Known rows, with every step that occurs
f/j/t: [ 26  33   0  -3  38  41  17  43  19 -15  10  12 -22  10 -47  26  11  14
  11   7  12  35  27   7 -13  42  13   5   7 -20  -1  47 -50  22  22  38]
j/z/x: [ 17  10  15  17   6  64  31  39 -16 -18 -15 -19  -1  -5 -35  21   5  13
  13  27  -7  33 -19  12 -40  16  14  15  11 -33 -51  69 -30  57  40  28]
x/t: [ 29  17  16  -7   2  46   9  38  12 -36   2  -1 -11  16 -56  31  19 -16
 -30  10 -12  39   8 -19 -47  55  16  31  10 -12 -41  53 -27  30  37  46]
z/w: [ 16  -9   8  -4  28  36  17  41  -3 -33  -4 -18 -20 -12 -57  36  12   9
 -27  -8  -5  30 -12 -21 -33  57  15  54  30 -32 -52  53 -15  40  32  24]
j/z/x/f: [ 14   7  21   7  11  87  45  31  -1 -19 -10 -15  -5  -1 -39  24 -18  12
  15  39  -8  22 -25  31 -49  -2  28  17  -8 -20 -45  65 -31  38  46  36]
f/x/z: [ 31  13  12  32  16  49  14  30   0 -53 -34  -8  14   3 -55   4  19  -4
 -10   4 -42  43  -8  10 -45  57  19  30  28 -15 -49  59 -38  36  22  39]
w/f/j/t: [ 25  31  -8  -9  29  60  10  26   8 -14  29  13 -38   0 -46  36  -6  28
   4  19   1  43  18 -17 -15  46  17   2  27  -1   8  24 -50  17  16  14]
f/j/z/w/t/x: [ -1  -4  -5 -14  36  27  45  28  36 -39  10 -11  16 -34 -47  10  -4   1
  27  22   0   5 -10  11 -16  18   6   7  39 -20   6  11 -13  22  31   0]
h/j: [ 28  22  26  12  11  40  12  50  29 -34  10   6 -25  -6 -63  18  14   6
 -31  -1  -3  27   2 -36 -44  83   9  46  14 -25 -50  84 -22  62  43  15]
t/x/z/w: [ 33 -22  13 -16  36  26  37  43  27 -60 -36 -23  -2  -8 -47  24  27 -19
  -6 -24 -32  32 -36  26 -40  28   1  38  21 -36 -30  54 -22  44  22  27]
h/j/t/x/z: [ 49   8   7 -15  32  33  33  60  61 -55  -9   2 -21  18 -47  12  37 -32
 -11  -2  -7  28 -12  16 -49  41 -16  21   8 -30  19  70 -42  37  24  25]
t/x/f: [ 44  17  23 -35  32  68  55  32  44 -51 -15  -2 -15   5 -58  12   2 -18
   8   7  -7  41 -25  11 -30  14  27  33 -16 -19 -34  45 -18  33  32  36]
x/z/w/f: [ 19 -35   6  11  17  42  13  11  -4 -43  -7 -15 -28  -7 -41  39   9  14
 -37  -5 -46  31 -32  -7 -46  41  20  40  40 -15 -33  34 -21  25  28   9]
j/t/x/z/w/f: [ 38 -27 -15 -37  51  30  26  30  24 -49  -9 -24 -29   6 -45  33  20  -9
 -15   3 -26  37 -31  23 -35  16  -1  20  41 -17  19  20 -38  21   0  17]
j/a: [ 27   7  10  -1  -5  58   4  48  25 -32   5  -6  -4  -7 -50  26   8  -2
 -10  18 -19  52 -18 -10 -22  44  16  49  -8 -45 -55  48 -11  41  32  34]
z/w/t/x/f: [ 28  -8   9 -29  44  47  60  19  44 -52  -6 -13  -4  -7 -62  31   6  -5
  12  13  -1   8 -31   3 -25  12  25  36  17  -8 -16  24  -7   6  41  10]
t/x/z: [ 48   1  24 -14  14  36  43  34  46 -55 -38  -6  -4   0 -45   8  32 -29
   4 -20 -33  41 -30  30 -39  32   9  28  -4 -33 -30  67 -24  40  23  36]
h/j/z/w: [ -6 -19  14  10  19  34  15  56  10 -27  19 -25 -17 -26 -52  18  -4   4
 -50  27  -2   1  -8 -27 -52  56  -6  43  39 -35 -36  54 -14  65  38  11]
w/z/x: [ 19  19  12  15  18  49  17  38 -12 -34 -21 -19   5   2 -39  37  16  16
  25  14 -27  49 -11 -16 -50  56  27  45  21 -27 -55  79 -31  29  29   5]
h/j/t/x/f: [ 45  22  13 -41  52  57  47  58  65 -37  14   2 -38  23 -59  15   4 -22
  -4  19  19  20  -6   5 -35  35   7  19 -10 -17   9  55 -38  33  32  28]
f/j/z/w/t: [-16  -9  -4  19  22  31  32  16  10 -20  19  -4   8 -31 -44  23  -8  21
   6  30  -6   4   6  -2 -21  24  17  12  37 -14 -12  15 -15  18  39   4]
x/f/j/a: [ 12   5  20   8  -5  88  15  53  37 -15  24  16 -19  -6 -47  25 -32   3
   6  32 -18  40 -14   7 -10  26  37  31 -27 -29 -32  30 -23  19  38  34]
h/j/t/x/z/w: [ 34 -23   3 -21  55  16  27  67  42 -53  -6 -16 -24  11 -49  24  33 -26
 -17 -11  -9  15 -25  13 -52  48 -18  30  29 -34  10  64 -36  40  22  13]
f/j/t/x/z/w: [ 24  -8  -5 -21  51  24  35  63  32 -41 -16  -3 -17  10 -38  28  12 -12
  25 -16 -11  27 -16  40 -19  22  -3  12  24 -33  30  37 -45  21  10  27]
t/x/z/w/f/j: [ 19 -23   4 -13  26  39  24  27  14 -47  -3  -9 -22 -19 -45  30  -9   4
   7 -16 -48  31 -41   5 -23  40  13  22  44  -9  -5  14 -32  32  17   0]
x/f/j/z: [ -5  11  23  14   8  81  38  31  24  -8  12  10 -11 -16 -37   9 -33   5
   7  42 -11  14  -1  29 -32   8  28   2 -13 -21 -22  32 -30  24  31  42]
w/z: [ 11  16   6   9  18  36  16  29   7 -36 -13 -10   6  -6 -43  25  25   2
  -8  24 -26  47   9 -26 -48  58  21  55  13 -29 -52  57 -23  28  16  24]
f/j/h: [ 12  29   4  16  20  44   6  39  39 -27  11   5  -1  -1 -38  47  -8   0
 -17   4 -14  50  26 -23 -11  54   6  21  12 -10 -40  31 -41  42  29  16]

Rows
[  2 -27   6  14  19  48   6  20  -7 -28  10  -6 -25 -19 -41  35 -10  26
 -14  -6 -52  26 -23  -9 -28  45  26  30  50  -5 -19  23 -34  24  28   1]
x/z/w/f/j
[ 23  27   8  -5  32  75  27  39  26 -10  15  20 -36  16 -50  31 -18  11
  12  29  12  24  20  15 -18  16  24   6  -7 -10   6  37 -50   3  24  45]
x/f/j/t
[  0  10   3   5   1  80   9  35 -23 -12  29 -10 -10  -4 -35  36 -30  23
  13  41 -29  27 -11  -5 -33  30  20 -10  39  -1  -9  27 -45  28  43   9]
w/f/j/z/x/t
[ 34  28   1  -1  33  36  13  53  38 -31  12  10 -33  14 -57  24  23   1
 -28  14  19  29  23 -25 -43  63  -3  33  10 -21 -15  74 -42  43  36  23]
h/j/t
[ 16 -30  16  17  16  30  14  37  10 -41 -20 -15 -10  -8 -45  37  25  -3
 -31 -11 -37  28 -24  10 -50  41  13  48  23 -31 -41  59 -20  33  31  33]
x/z/w
[  8 -18  -8   6  37  42   8  34   1 -21  15  -7 -36   4 -37  44  -6  22
 -10   8 -25  25  -8   5 -24  31  12   8  45 -11  22  20 -50   6  19  11]
x/z/w/f/j/t
[ 15 -10  -1  38  28  23  24  17  -1 -57 -24 -18  26 -11 -59  17  21  14
  -9   6 -37  18 -16  -3 -43  54  19  34  61  -5 -32  30 -21  13  33  11]
f/x/z/w/t
[ 18  -8  -1 -10  29  43   8  16 -18 -37  12 -21 -33 -12 -55  43   4  23
 -37   7 -21  30 -15 -35 -32  56  20  42  48 -10 -43  30 -17  39  24   3]
z/w/f
[ 12  -3 -15  -4  29  53 -17  33 -39 -52  23 -30  -8   2 -69  36 -14  10
 -34  30 -26  38  -8 -43 -37  74  16  33  79  12 -33   9 -32  29  15  16]
z/w/f/x/t
[ 11  11  22  10  17  77  31  38   2 -31 -21 -15  -1   8 -41  37  -4  15
  22  30 -27  41 -24  -4 -56  28  38  43   3 -20 -51  64 -33  12  35  12]
w/z/x/f
[ 24   8  14   3 -10  54  -2  69  47 -39  31  -2 -18 -12 -58  17   5  -3
 -32  16 -13  38 -12 -40 -37  77   5  57  -4 -44 -49  64 -11  58  54   5]
h/j/a
[  1  -4   3   1  24  40   7  23 -12 -21  29  -8 -36 -23 -52  42 -17  37
 -10   2 -24  32  -8 -31 -12  60  25  29  52  -7 -25  17 -29  31  24  -6]
z/w/f/j
[ 20  25  10   5   8  59  12  13   0 -24  21  10 -34 -17 -50  26  -9  30
  -2   9 -23  40   4 -30 -13  61  30  18  26  -2 -29  28 -35  30  24   5]
w/f/j
[ 13   7  13   5  -5  73  15  56 -11 -25  -4 -23  10  10 -40  29   2  -2
   2  34 -10  31  -8  13 -54  26  10   5  15 -30 -34  65 -36  44  44  36]
j/z/x/t
[ 18  24  31  15  13  91  33  47   3 -23  -2   5 -23   5 -46  36 -28  27
  44   4 -12  33 -18  13 -21  30  42  10   5 -11 -37  61 -42  32  57  18]
z/x/f/j
[-21 -14   8  15  20  58  43  14  20 -14  24   0   2 -25 -43  25 -31  20
   6  47  -3 -10  -4  13 -29  -3  31  13  26 -11  -7   8 -18  -6  42  17]
x/f/j/z/w/t
[ 11  16   7   2   8  52  10  50 -13 -40  -6 -24  14  14 -43  44  13   2
   7  22 -33  45  -4 -15 -61  59  19  37  27 -13 -40  69 -40  18  33  13]
w/z/x/t
[ 47  29  11 -21  27  26  55  11  52 -57 -18   4   3 -10 -56  13  33 -10
  16   0   0  36 -11  -9 -25  37  16  26   6 -13 -26  40 -10  20  35  10]
w/t/x
[ 24  29   4   2  18  55   3  48 -12 -50  -2 -13  10  18 -72  15   7 -17
 -12  25 -21  43  14 -21 -38  72  18  28  32  -2 -47  46 -33  31  23  46]
f/x/t
[ 11 -10  -6 -26  40  25  52  16  32 -44  -7 -23  19 -25 -46  17  15  -8
  -1  28  -2   8 -17  10 -34   9   7  23  32 -27 -10  17  -8  26  26   8]
j/z/w/t/x
[ -3 -20   6   2  21  35  18  33  -7 -22  -4 -27  -5 -21 -45  27   6   4
 -32  28  -7  17 -14   0 -40  24   7  36  27 -39 -42  39 -15  47  24  35]
j/z/w
[ -3  -5 -13   5  33  41  -8  20   8 -31  31 -15 -23 -13 -36  67 -30  17
 -35  12 -24  43  -1 -38  -5  56   7  29  57   8 -32   3 -33  32  17 -17]
z/w/f/j/h
[-10 -17  10 -22  32  58  47  43  25 -25  14 -18  -9 -17 -50  12 -35  -7
  17  26 -10   8 -25  34 -24  -2  16   8  15 -23  -9   4 -21  35  20  29]
t/x/f/j/z/w
[ 25   8  15 -29   8  78  31  58  61 -33  18   4 -10  -4 -52  11 -31 -15
  30  20 -19  43 -37  23  -4  23  28  31 -28 -34 -16  15 -19  26  34  26]
t/x/f/j/a
[-21 -18  14  15  18  70  30  37   3 -10  23 -12 -17 -19 -47  28 -37  10
 -11  40 -12   2 -12  22 -29   6  25  13  16 -23 -28  14 -23  23  30  35]
x/f/j/z/w
[ 17  -4  11 -19  40  47  57  24  51 -44   8   3  -2 -15 -60  26 -16   2
  32   7  -7   6 -23   7 -11  18  29  17  21  -6  -5  14 -15   1  41   1]
z/w/t/x/f/j
[ 19 -26  10  24  17  19  32  10  25 -47 -25  -4   4 -10 -41  32  29  10
 -17  -6 -34  10 -18   3 -47  30  16  37  38 -18 -26  44 -13   5  48  11]
x/z/w/t
[-12 -11 -21  -7  26  51 -10  31 -46 -33  30 -38   8  -8 -53  27 -21  -2
 -43  61 -28  19  -6 -21 -47  44  13  18  78   5 -22  -7 -27  34   5  28]
j/z/w/f/x/t
[ -3  13  11   9  -6  72  13  54 -12 -15  13 -10   2   1 -39  28 -19   8
  25  29 -16  25   2  17 -38  32  17 -10  18 -21 -16  57 -46  37  43  33]
f/j/z/x/t
[  8   9  16   7  -7  64   9  68   4 -32  21 -19  -5   2 -47  24  -4  -5
 -15  32 -11  14  -9 -12 -59  57   0  12  25 -25 -27  77 -35  60  60  15]
h/j/z/x/t
[ 24   8   8 -19  10  75  50  34  77 -36  18  18   6 -14 -50  11 -27  -9
  38  34 -16  35 -24  14  -5  10  35  19 -23 -23  -5   6 -10   2  46   8]
w/t/x/f/j/a
[ 21  25  -5  -8  16  65  -7  23 -22 -51  15 -13  -3   8 -63  21  -2   3
 -27  37 -29  46   4 -37 -42  75  25  18  53  14 -38  14 -32  27  15  28]
w/f/x/t
[ 33  16  14  -5   0  68  17  50  -9 -39  -7 -10  -4  22 -51  41  14  -2
   4   3 -10  40 -11  -3 -44  55  15  19  18 -16 -40  80 -36  38  50  29]
z/x/t
